Each row comes from the steps of one walk. Every step used is in the known rows, and no mark comes twice. Write the walk behind each row, first mark first.
In the rows, 128 means zero.
Known rows:
tuzud, suvat, demafo, fomub: [101 111 131 126 122 106 122 123 109 128 134 179 171 107  86 132 146 161
 108 157 102 103 115 139]
kosile, demafo, tuzud, suvat: [161 132 139 124 125 178 157 138 107 142 131 118 154 187 182 106 139  86
  81 112 117 123  69 124]
fomub, zoveg, tuzud, demafo: [135 139 105 185 170 110 132 174 140 162 118  76  76 146 109 125  90 108
 161 124 151 157 104  95]
demafo, fomub: [106 134 129 116 128 153 101 124 128 130 120 141 148 145  87 108 156 158
 129 157 119 132 142 134]
ladud, suvat, demafo, tuzud: [141 120 151 112 141 114 163 101 149  93 162 133 180 136 169 162 137 120
 122 137 119  98 150 126]
kosile, demafo, fomub: [108 133 139 135 115 181  91 126 117 127 121 140 155 149  84 118 141 149
 115 145 117 117 128 135]
zoveg, tuzud, suvat: [115 132 111 123 144 124 121 148 122 154 125 125 115 160 133  91 111 114
 116 136 143 146  89 100]
fomub, suvat, demafo, tuzud: [138 125 129 131 132 117 157  97 136 119 127 105 105 187 178 158 136 118
 134 124 131  98 146 164]
tuzud, demafo, suvat: [168 123 112 129 161 123 145 155 137 156 119  91 129 123  95 118 115 130
 171  81 102 127  83 131]
suvat, demafo, tuzud, zoveg, ladud: [152 123 136  99  94 123 168 100 121 102 115 159 121 126 189 153 151 104
  92 109 138 105 141 128]
zoveg, tuzud, demafo, fomub, suvat: [123 142 100 133 151  98  99 174 139 158 112  94  59 121  59 148 133 128
 155 164 157 142 126 123]
zoveg, ladud: [129 136 119 121 110 148 115 130 142 117 119 124 125 132 134  90 112 144
 135 129 143 134 158 121]
kosile, demafo, fomub, zoveg, tuzud, suvat: [ 89 137 120 187 147 150  97 161  84 152 129 109  93 118  88 117  95 113
 120 130 156 151  92  84]
fomub, zoveg, tuzud, demafo, suvat: [149 135  97 176 186 107 140 171 128 167 120  54  49 106  87 131  69 100
 193  64 145 156  91  88]
zoveg, ladud, suvat, demafo, fomub, tuzud: [ 94 117 136  91 111 111  75 121 141  84 161 146 133  23  83 156  97 120
 130 147 162 100 199 128]
fomub, demafo, tuzud, suvat: [155 140 122 118 120 125 175 142 120 151 135 136 147 185 198  99 149 123
  96 104 121 172  80 122]
demafo, fomub, suvat: [ 99 135 119 142 146 139  92 128 117 138 118  97 119 159 103 123 154 164
 153 160 134 134 145 154]
tuzud, suvat, demafo: [120 108 129 136 132 105 146 118 120 129 132 155 176 152 135 118 125 150
 116 141  98  98  97 144]
ladud, suvat, demafo: [108 110 151 138 150 103 138 103 143  96 157 133 200 127 134 147 122 165
 144 157 108  91 151 134]
demafo, tuzud: [154 141 130 104 131 162 147 117 142 129 125 115 131 194 179 111 156 102
 111 124 132 136 126 132]
fomub, zoveg, ladud, demafo: [138 133 131 187 108 128 135 128 133 106 129 113 111  63 132 113  84 155
 160 111 126 158 165 117]
ladud, demafo: [138 125 144 132 108 133 134 115 150 120 130 144 160 124 130 114 131 159
 138 139  89 135 132 144]
ladud, suvat: [118 128 146 136 164 134 123 124 139 117 151 103 197 149 147 111 136 153
 141 157 123 129 135 123]
ladud, suvat, demafo, tuzud, zoveg: [139 117 162 116 147 111 177  96 119 104 145 139 189 145 202 175 172 112
 102 140 116  99 120 129]
zoveg, tuzud, suvat, demafo, fomub: [ 90 115 114 110 117  91 111 131 122 128 131 179 114  98  67 136 120 134
 108 153 136 116 125 109]
tuzud, suvat: [131 125 125 133 149 137 130 141 111 150 126 122 173 177 146  83 140 140
 116 140 112 136  79 131]
suvat, demafo, tuzud: [146 124 134 105 114 128 161  97 147 113 131 148 136 175 164 145 140 113
 112 122 116  98 145 144]
fomub, demafo, tuzud, zoveg: [149 141 135 119 118 135 178 116 114 144 115 139 140 211 221 127 180 126
  96 107 120 166  93 131]
suvat, demafo, fomub: [ 94 114 133 121 112 118 111 104 134 112 127 174 153 124  79 142 141 168
 128 152 111  99 162 147]

Write each row's walk:
[110 114 127 158 141 107 130 101 132 122 124 106 128 181 142 145 119 164
 158 146 115  91 146 169]	fomub, suvat, demafo
[122 137 126 133  91 117 100 127 133 107 126 131  96  38  81 136 126 174
 152 150 129 143 189 146]	zoveg, ladud, demafo, fomub, suvat
[177 142 139  97  74 137 156 118 158  98 130 149 108  74 157 123 125 114
 116 107 126 145 168 122]	zoveg, ladud, demafo, tuzud
[145 131 134 124  80 128 129 121 157 100 126 151 129  67 120 110 107 159
 138 126 113 138 168 129]	zoveg, ladud, demafo
[127 128 117 137 133 122 144 123 131 148 130 112 130 155 135 105 103 172
 173  62 109 162 112 128]	fomub, demafo, suvat
[102 127 142 107 121 191  70 128  90 145 111 131 129 154 131 133 155  84
  91 134 136 113  97 154]	kosile, demafo, fomub, tuzud, zoveg
[169 148 134 164 100 137 163 126 139 103 135 111  90  69 167 130 103 109
 139  90 139 162 166 111]	fomub, zoveg, ladud, demafo, tuzud
[172 136 144 106 100 143 162 112 156 116 133 143 136 132 168 128 150 113
 115 121  99 141 135 139]	ladud, demafo, tuzud
[ 94 110 139  93 117 130  91 106 107 126 115 162 128 127 121 159 158 106
 100 143 130  97 127 164]	suvat, demafo, fomub, tuzud, zoveg
[114 110 148 131 130  98 145 106 118  90 140 144 182  79 158 155 130 157
 126 144 126  97 152 120]	tuzud, zoveg, ladud, suvat, demafo
[122 127 143 120  96 133 106 118 141 117 130 169 153  80  75 126 148 171
 132 153  92 140 151 143]	ladud, demafo, fomub
[ 73 126 115 171 136 102 107 117 127 123 129 137  78 106  69 154  95 140
 153 138 152 127 167 100]	suvat, demafo, fomub, zoveg, tuzud
[145 127 128 125 109 111 162 100 111 112 112 118  89 140 201 166 150 110
 113 116 149 102 148 147]	fomub, suvat, demafo, tuzud, zoveg, ladud
[ 93 112 127  93 111 131  75 110 138 119 133 155 118 121  89 144 122 113
 118 143 138  96 160 160]	suvat, demafo, fomub, tuzud
[132 139 105 108 134 110 104 173 149 151 113 136  91 108  45 134 133 123
 133 154 144 144 124 104]	zoveg, tuzud, demafo, fomub
[160 143 129  98 109 158 154 121 114 120 110 128 114 147 203 116 165  94
  91 113 148 140 124 118]	demafo, tuzud, zoveg, ladud
[133 135 120 187 162 125 123 170 119 151 118  99 129 115  76 133 137 144
 150 141 125 149 112 121]	tuzud, demafo, fomub, zoveg
[129 127 125  85  77 128  83 150 122 121 137 163 108   4  87 110 111 104
 103 127 138 151 139 136]	zoveg, ladud, demafo, fomub, tuzud, suvat
[157 128 117 105 147 138 104 167 150 159 120  96 117 158 127 117 120  80
 130 127 137 126  96 152]	fomub, tuzud, demafo
[161 138 125 108 138 149 161 136 117 146 129 121 150 181 187  97 160  93
  91 123 127 141  80 123]	demafo, tuzud, suvat
[100 129 130  95 131 163  76 125 100 149 111 130 126 149 135 123 173  95
 100 141 146 134 109 154]	demafo, fomub, tuzud, zoveg
[155 129  97 114 161 107 133 164 148 162 119  91  73 109  77 126  89 106
 174  79 133 139  94 102]	zoveg, tuzud, demafo, suvat
[132 124 128 140 143 179 120 119 117 139 126  96 137 153 118 107  93 132
 158  70 106 109  99 134]	kosile, demafo, suvat
[ 97 118 113 188 155  90 141 134 110 139 134 117  99 137 130 130  76 122
 138 124 142 129 104  98]	fomub, zoveg, tuzud, suvat, demafo
[ 87 137 106 173 162 123 104 159  98 157 128 108  89 114  92 108 115 120
 132 138 159 171 105  83]	demafo, fomub, zoveg, tuzud, suvat
[146 127 143 101 115 109 160 107 151  75 158 140 150  78 159 155 116 118
 121 127 146 101 185 108]	zoveg, ladud, suvat, demafo, tuzud
